Every row comes from one small tree of marks. The marks that hang from a mark follow it in brackets, in alphabetical order. Every link used is in the known rows. Which tree was each row made from?
Known rows:
S(Y): [-0.30  2.16 -0.51  0.15  0.69 -0.21 -1.45  0.13 -1.67  1.21 -1.01  1.68
  0.17 -0.57  1.42 -0.55  0.63  1.28 -1.00  0.92  2.22 -0.57  1.19 -1.13
  0.18]
T(S(C J Y(N))): [-1.34  2.28 -1.30 -1.08  3.10  1.44 -2.69  1.06  2.89  2.64 -0.12  2.61
 -1.47  1.19 -3.34  3.69  0.97  3.17 -0.95  2.81  7.48  0.43  1.00 -2.60
  3.07]
Y(N S(C J T)): [ 0.46 -2.32 -1.55  2.34  1.57  2.35  0.04  2.64  6.21  2.58 -1.63  4.14
 -1.40  3.54 -4.74  6.33  2.89 -0.28  1.27  0.44  4.63 -2.23 -0.69 -0.21
  3.51]
P(A S(C T Y)): [ 0.29 -0.59  0.63  0.55  4.52  2.30 -0.13  1.12  3.26  4.19 -1.40  5.41
  0.62  1.06 -1.09  2.39  0.14  1.92  1.50  2.83  7.24 -0.80 -2.42  0.13
  5.24]
A(P(S)): [ 1.98 -1.47  0.49  1.72  1.14  2.56  2.11 -2.07  1.79  0.97 -0.06 -0.27
 -0.07 -0.13  2.57  0.49 -1.47  1.36  0.92 -2.40  0.56 -0.18 -1.48 -0.54
  0.96]
P(A S): [ 0.31 -2.29  1.33  0.32  2.23  1.61  0.84  0.05  2.44  2.29  0.24  1.78
  0.23 -0.39  1.35  0.18 -0.87  0.00  0.74  0.50  3.27 -0.32 -0.51  0.66
  3.54]
S(C J T Y(N)): [ 0.42  0.07 -1.64  1.98  4.00  3.15 -1.89  1.54  3.27  2.90 -2.22  5.52
  0.95  3.16 -3.75  5.32  2.62  3.42  1.16  3.49  8.17 -2.43 -1.69 -1.17
  3.61]
T(S): [-1.08  1.88  0.10 -1.60  0.59 -0.99 -0.68 -0.03  1.35  1.04  0.42 -0.57
 -1.29 -0.46 -1.58  0.75 -0.78  0.95 -1.53  1.05  1.55  1.69  0.86 -1.29
  0.77]
P(A S(T Y)): [ 0.70 -0.82  1.05  1.70  3.48  1.37  0.34  0.44  2.05  3.84 -1.80  4.23
  1.38  0.18  0.81  0.95 -0.02  1.71  0.48  2.52  5.76 -1.61 -1.02  0.30
  4.46]
P(A S(C J)): [ 0.58 -2.51  0.58 -0.13  4.56  3.86 -0.70  0.00  4.54  3.61  0.90  3.16
 -0.57  0.94 -2.06  2.95 -0.38  1.28  2.22  2.27  6.50 -0.13 -1.28  1.67
  5.19]
A(P(S(J Y))): [ 2.30 -0.65 -0.13  2.39  2.65  3.52  0.35 -2.73  1.69  2.31 -0.35  1.08
  0.09 -0.19  2.38  1.33 -0.78  2.87  0.58 -0.87  3.49 -0.99 -0.33 -0.33
  1.81]
Y(S): [ 0.04 -0.11 -0.65  0.63 -0.96 -0.46  0.03  0.75  1.98  1.33 -0.47  0.78
 -2.09  0.21 -0.91  1.32  0.77 -1.69 -0.41 -1.19 -0.72 -0.30  1.58  0.53
  0.46]
P(S(T)): [ 1.59 -1.27 -0.06  1.29  1.79  2.41  1.39 -0.58  2.14  1.10  0.04  2.09
  0.65  0.97 -0.08  2.22 -0.46  2.24 -0.26  0.18  2.37 -1.16 -1.37  1.51
  2.43]
J(S(T)): [-0.90 -1.47 -0.72  0.24  1.70 -0.06  1.48  1.27  0.39 -0.66 -2.66  1.38
  0.47  1.32 -2.82  2.55  1.11 -0.37 -1.07 -1.11  1.59 -0.60 -0.88  1.00
  1.24]
C(S(J T Y(N))): [ 0.40 -1.18 -2.01  3.77  3.45  2.50 -2.42  0.58  3.99  2.79 -1.91  2.65
  0.97  3.04  1.02  3.34  2.64  3.71 -0.31  3.58  5.01 -2.08  1.85  0.58
  1.40]
T(S(J)): [-0.46  1.37 -0.28 -0.95  1.73  0.42 -1.74 -0.76  2.45  1.79  0.76 -0.23
 -1.33  0.13 -3.08  2.25 -0.47  2.03 -1.23  2.36  3.21  1.02  1.42 -0.15
  1.78]
A(P(S(J))): [ 2.40 -2.00  0.21  2.24  2.18  3.62  1.28 -2.66  2.83  1.50  0.25 -0.09
 -0.11  0.18  1.49  1.73 -1.08  2.05  1.14 -1.48  2.14 -0.63 -1.11  0.45
  1.72]
N(Y): [-0.03 -1.03  1.03 -0.74 -0.35 -1.13 -1.19  0.13  1.53  1.66  1.31  1.29
 -1.87  0.78 -1.73 -0.38  0.54 -1.12  1.07 -0.16  0.11 -0.60 -0.25 -0.68
 -0.38]
T(S(C J)): [-0.84  1.58 -0.67 -1.93  2.72  1.49 -2.24  0.00  3.61  2.30  1.15  0.71
 -2.02  0.96 -5.05  3.55 -0.25  2.45 -0.13  2.71  4.73  1.57  0.06 -0.31
  2.52]
A(P(S(C T Y))): [ 1.99 -0.20 -0.06  1.90  2.98  3.16  1.36 -1.36  2.60  2.30 -1.46  2.52
  0.24  0.96  0.67  2.19 -0.70  3.02  1.40 -0.61  3.77 -0.62 -2.92 -0.77
  2.15]

Which tree is each row?
[-0.15 -1.92 -1.18  1.57  0.47  0.92  1.19  3.37  5.27  1.76 -2.07  3.75
 -1.24  3.23 -3.18  4.72  2.54 -1.22  0.91 -0.85  2.77 -1.53 -1.24 -1.23
  2.58] -> Y(N S(C T))
[ 0.80 -0.90 -1.41  1.39  1.89  1.77 -0.88  0.94  5.56  3.07 -0.96  3.23
 -2.15  2.57 -5.52  5.39  1.73  0.05  1.36  1.60  3.20 -0.87 -0.71  2.08
  2.74] -> Y(S(C J T))
[-0.13 -2.02 -1.76  1.24  0.96  2.36 -0.49  2.24  5.16  2.04 -0.32  2.97
 -2.27  2.62 -2.88  5.07  2.47 -0.83  0.82 -0.65  3.97 -1.33  0.72 -0.63
  2.70] -> Y(N S(C J))
[-0.39 -1.21  0.37  0.07  3.56  2.68 -0.14  1.92  2.70  3.28 -0.58  4.64
  0.26  0.64  1.21  1.63  0.72  1.11  1.00  1.09  7.37 -0.96 -0.81 -1.69
  4.89] -> P(A S(C Y(N)))
[-1.83 -0.59 -1.79  0.06  2.94  0.87  0.54  3.11  0.82  0.40 -3.58  4.24
  0.31  2.40 -2.94  4.00  2.61  0.76 -1.02 -0.62  5.58 -1.13 -1.21 -1.41
  2.48] -> J(S(C T Y(N)))
[-0.03  1.88 -0.83  0.30  2.73  0.83 -1.05  1.21  1.26  2.33 -2.22  4.50
  0.35  1.77 -3.25  2.50  1.28  2.48  0.80  2.82  4.92 -0.66 -2.28 -0.71
  1.94] -> S(C T Y)
[ 0.91 -0.75 -0.74  1.04  3.56  2.80 -1.06  0.09  4.37  2.17 -0.76  3.20
  0.02  2.93 -6.07  5.13  1.13  2.27  2.36  3.62  4.98 -0.88 -2.91  1.85
  2.87] -> S(C J T)
[ 0.70 -1.67 -0.11  0.41  1.11  0.37 -1.84  0.86  6.09  4.06  0.47  3.85
 -3.54  2.85 -6.31  3.92  1.93 -0.97  2.21  0.90  2.67 -1.30 -1.04  0.89
  1.83] -> N(Y(S(C J T)))
[-0.31  0.73 -1.13  1.12  2.63  1.36 -0.44  2.48  1.85  2.01 -2.67  5.12
  1.04  2.68 -2.25  3.33  2.26  2.13  0.86  1.94  5.89 -1.69 -2.13 -2.27
  2.45] -> S(C T Y(N))
[-0.11 -0.41  0.46 -0.49  3.88  2.29 -0.70  0.91  2.31  3.74 -0.15  4.26
 -0.19  0.01  0.46  0.99 -0.15  1.42  1.04  1.66  6.51 -0.04 -0.97 -0.25
  4.32] -> P(A S(C Y))
[-0.19 -0.50 -1.57  2.97  2.26  1.13 -1.28  1.48  2.95  1.81 -2.31  2.38
  0.98  2.58  2.22  1.81  2.44  2.65 -0.63  2.28  3.01 -1.56  1.45 -0.62
  0.36] -> C(S(T Y(N)))
[ 0.19 -1.52 -0.25 -0.46  0.63  0.33 -2.23  0.61  5.27  3.71  1.48  3.04
 -4.41  2.05 -4.91  2.98  1.59 -1.64  1.91  0.07  2.17 -0.67  0.26  0.57
  1.31] -> N(Y(S(C J)))
[-1.01  1.07 -1.31 -0.36  1.71  1.39 -1.14  2.35  0.56  1.17 -1.15  3.68
  0.00  1.30 -0.24  1.75  1.76  1.44  0.28  0.55  5.06 -0.81 -0.46 -2.88
  1.63] -> S(C Y(N))
[ 2.25 -0.35  0.28  2.67  2.00  2.48  1.74 -1.92  1.52  1.94 -1.65  1.68
  0.90  0.42  2.06  1.12 -0.85  2.63  0.62 -0.91  2.51 -1.15 -1.78 -0.73
  1.76] -> A(P(S(T Y)))
[ 0.46 -1.54  0.15  0.34 -0.22 -0.50 -1.98  0.16  4.07  3.37  1.29  2.24
 -3.72  1.38 -3.50  2.00  1.50 -1.82  1.07 -0.13  0.92 -1.25  1.25  0.59
  0.80] -> N(Y(S(J)))
[ 2.69 -0.86 -0.06  3.22  3.07  3.57  0.83 -2.68  2.61  2.64 -1.42  1.94
  0.84  0.69  1.10  2.33 -0.49  3.29  0.84  0.05  4.04 -1.57 -1.49  0.18
  2.40] -> A(P(S(J T Y)))
[ 0.03  0.24 -2.03  2.10  3.03  2.01 -3.55 -0.59  2.39  2.41 -0.29  1.04
 -0.55  1.32  1.82  1.49  1.62  3.25 -0.62  3.07  3.33 -0.48  3.28  1.56
  0.12] -> C(S(J Y))
[ 0.07 -0.53  0.85  0.49  2.81  1.30 -0.37  0.18  0.87  3.25 -0.45  3.21
  0.61 -0.82  2.30 -0.42 -0.34  1.09  0.06  1.30  5.21 -0.69  0.58 -0.08
  3.77] -> P(A S(Y))
[ 0.87 -2.66  1.45  1.37  2.84  1.55  1.29  0.31  3.39  2.82 -0.89  2.99
  1.21  0.62 -0.23  1.38 -0.51  0.52  1.17  1.65  3.89 -1.15 -1.97  1.04
  4.46] -> P(A S(T))
[-1.32 -1.26 -1.30 -0.76  2.77  0.73  1.16  1.98  1.72 -0.17 -2.52  2.40
 -0.34  2.17 -5.00  3.80  1.30 -0.12 -0.13 -0.80  2.90  0.02 -2.19  0.88
  1.80] -> J(S(C T))
[ 1.42  0.27 -1.23  1.20  4.56  4.48 -1.24 -0.53  3.00  3.19  0.03  4.90
 -0.09  1.80 -2.31  4.70  0.69  4.50  0.45  2.55  7.32 -1.33 -1.41  1.76
  4.23] -> P(S(C J T Y))
[-2.32 -0.18 -1.91 -1.04  2.39  0.97 -0.15  2.98 -0.33 -0.20 -2.36  3.02
 -0.54  1.35 -1.36  2.63  2.28  0.18 -1.42 -1.81  4.95 -0.34  0.11 -1.83
  1.74] -> J(S(C Y(N)))
[ 0.83 -0.21 -0.94  3.27  2.57  2.01 -1.31  0.74  1.73  2.35 -2.56  4.20
  1.90  2.12 -1.30  3.72  2.52  3.05 -0.08  3.12  6.55 -3.26  0.02 -0.91
  2.89] -> S(J T Y(N))
[-0.71  2.95 -0.68 -0.58  2.15  0.28 -2.87 -0.64  1.14  2.64  0.04  1.10
 -1.06 -0.45 -2.05  1.85 -0.12  3.08 -1.78  3.01  4.98  0.51  2.41 -1.17
  2.03] -> T(S(J Y))
[ 0.28 -2.24 -1.21  2.10 -0.15  1.36 -0.12  1.67  3.84  1.73 -0.52  1.85
 -1.53  1.70 -0.85  3.93  2.25 -1.14 -0.16 -1.00  2.57 -2.01  2.09 -0.41
  2.17] -> Y(N S(J))
[-1.69  3.69 -0.84 -2.34  2.07 -0.26 -2.15  0.80  1.21  2.33  0.01  1.80
 -1.65  0.08 -2.59  1.54 -0.28  2.33 -1.30  2.19  4.63  1.65  0.57 -2.21
  1.62] -> T(S(C Y))
[ 1.74 -1.39  0.13  0.86  2.12  3.59  1.88 -1.57  2.78  1.18  0.04  0.56
 -0.69  0.57  0.89  1.48 -1.27  1.58  1.64 -2.16  1.69  0.36 -2.59 -0.39
  1.38] -> A(P(S(C)))
[ 0.70  1.38 -1.33  1.20  4.09  2.55 -2.52  0.23  2.81  3.29 -1.84  4.91
  0.42  2.21 -4.68  4.46  1.72  3.75  1.35  4.52  7.28 -1.36 -1.67  0.77
  3.06] -> S(C J T Y)
[-2.06 -0.38 -1.52 -0.06  1.18  0.00  0.24  2.25 -1.59 -0.62 -2.54  1.99
  0.17  0.39  0.62  1.46  2.08 -0.27 -2.57 -2.08  3.49 -1.05  1.64 -1.56
  1.14] -> J(S(Y(N)))
[ 0.50  0.00 -1.93  3.23  3.54  2.12 -2.93 -0.46  3.48  2.88 -1.50  2.16
  0.45  2.30  0.21  2.86  1.93  3.76 -0.11  4.14  4.23 -1.35  1.82  1.98
  0.89] -> C(S(J T Y))
[ 2.20 -1.78 -0.14  1.41  3.07  4.42  1.00 -2.13  3.65  1.76  0.53  0.81
 -0.67  0.98 -0.20  2.73 -0.97  2.32  1.99 -1.14  3.14 -0.12 -2.14  0.52
  2.16] -> A(P(S(C J)))
[ 1.29  0.39 -1.03  1.16  2.84  3.65 -1.41 -1.55  0.72  2.26  0.94  2.67
  0.03 -0.08  1.09  2.21  0.07  3.58 -1.00  1.18  5.46 -1.34  1.45  1.38
  2.97] -> P(S(J Y))
[ 2.46 -1.85  0.64  2.41  1.86  2.62  2.71 -1.96  2.75  1.32 -1.15  0.57
  0.76  0.66  1.56  1.45 -1.21  1.77  1.22 -1.60  1.00 -0.87 -2.63 -0.09
  1.49] -> A(P(S(T)))
[-0.81 -0.11 -1.78  2.02  1.57  1.11 -1.79  1.15  1.61  1.19 -0.98  1.34
  0.25  1.67  3.92  0.59  2.11  2.06 -0.98  1.21  2.43 -0.76  3.01 -0.87
 -0.37] -> C(S(Y(N)))
[-1.54  2.42 -0.44 -0.85  0.86 -0.78 -1.33  1.16  0.39  1.53 -0.84  1.25
 -0.52 -0.14  0.17  0.89  0.31  1.74 -2.41  1.08  4.07  0.27  2.00 -3.60
  1.50] -> T(S(Y(N)))
[-1.10  3.21 -1.24 -1.72  3.25  1.32 -3.35  0.24  2.27  3.25  0.39  2.20
 -1.82  0.48 -3.81  3.04  0.23  3.42 -0.85  3.46  6.61  1.22  1.04 -1.13
  2.68] -> T(S(C J Y))
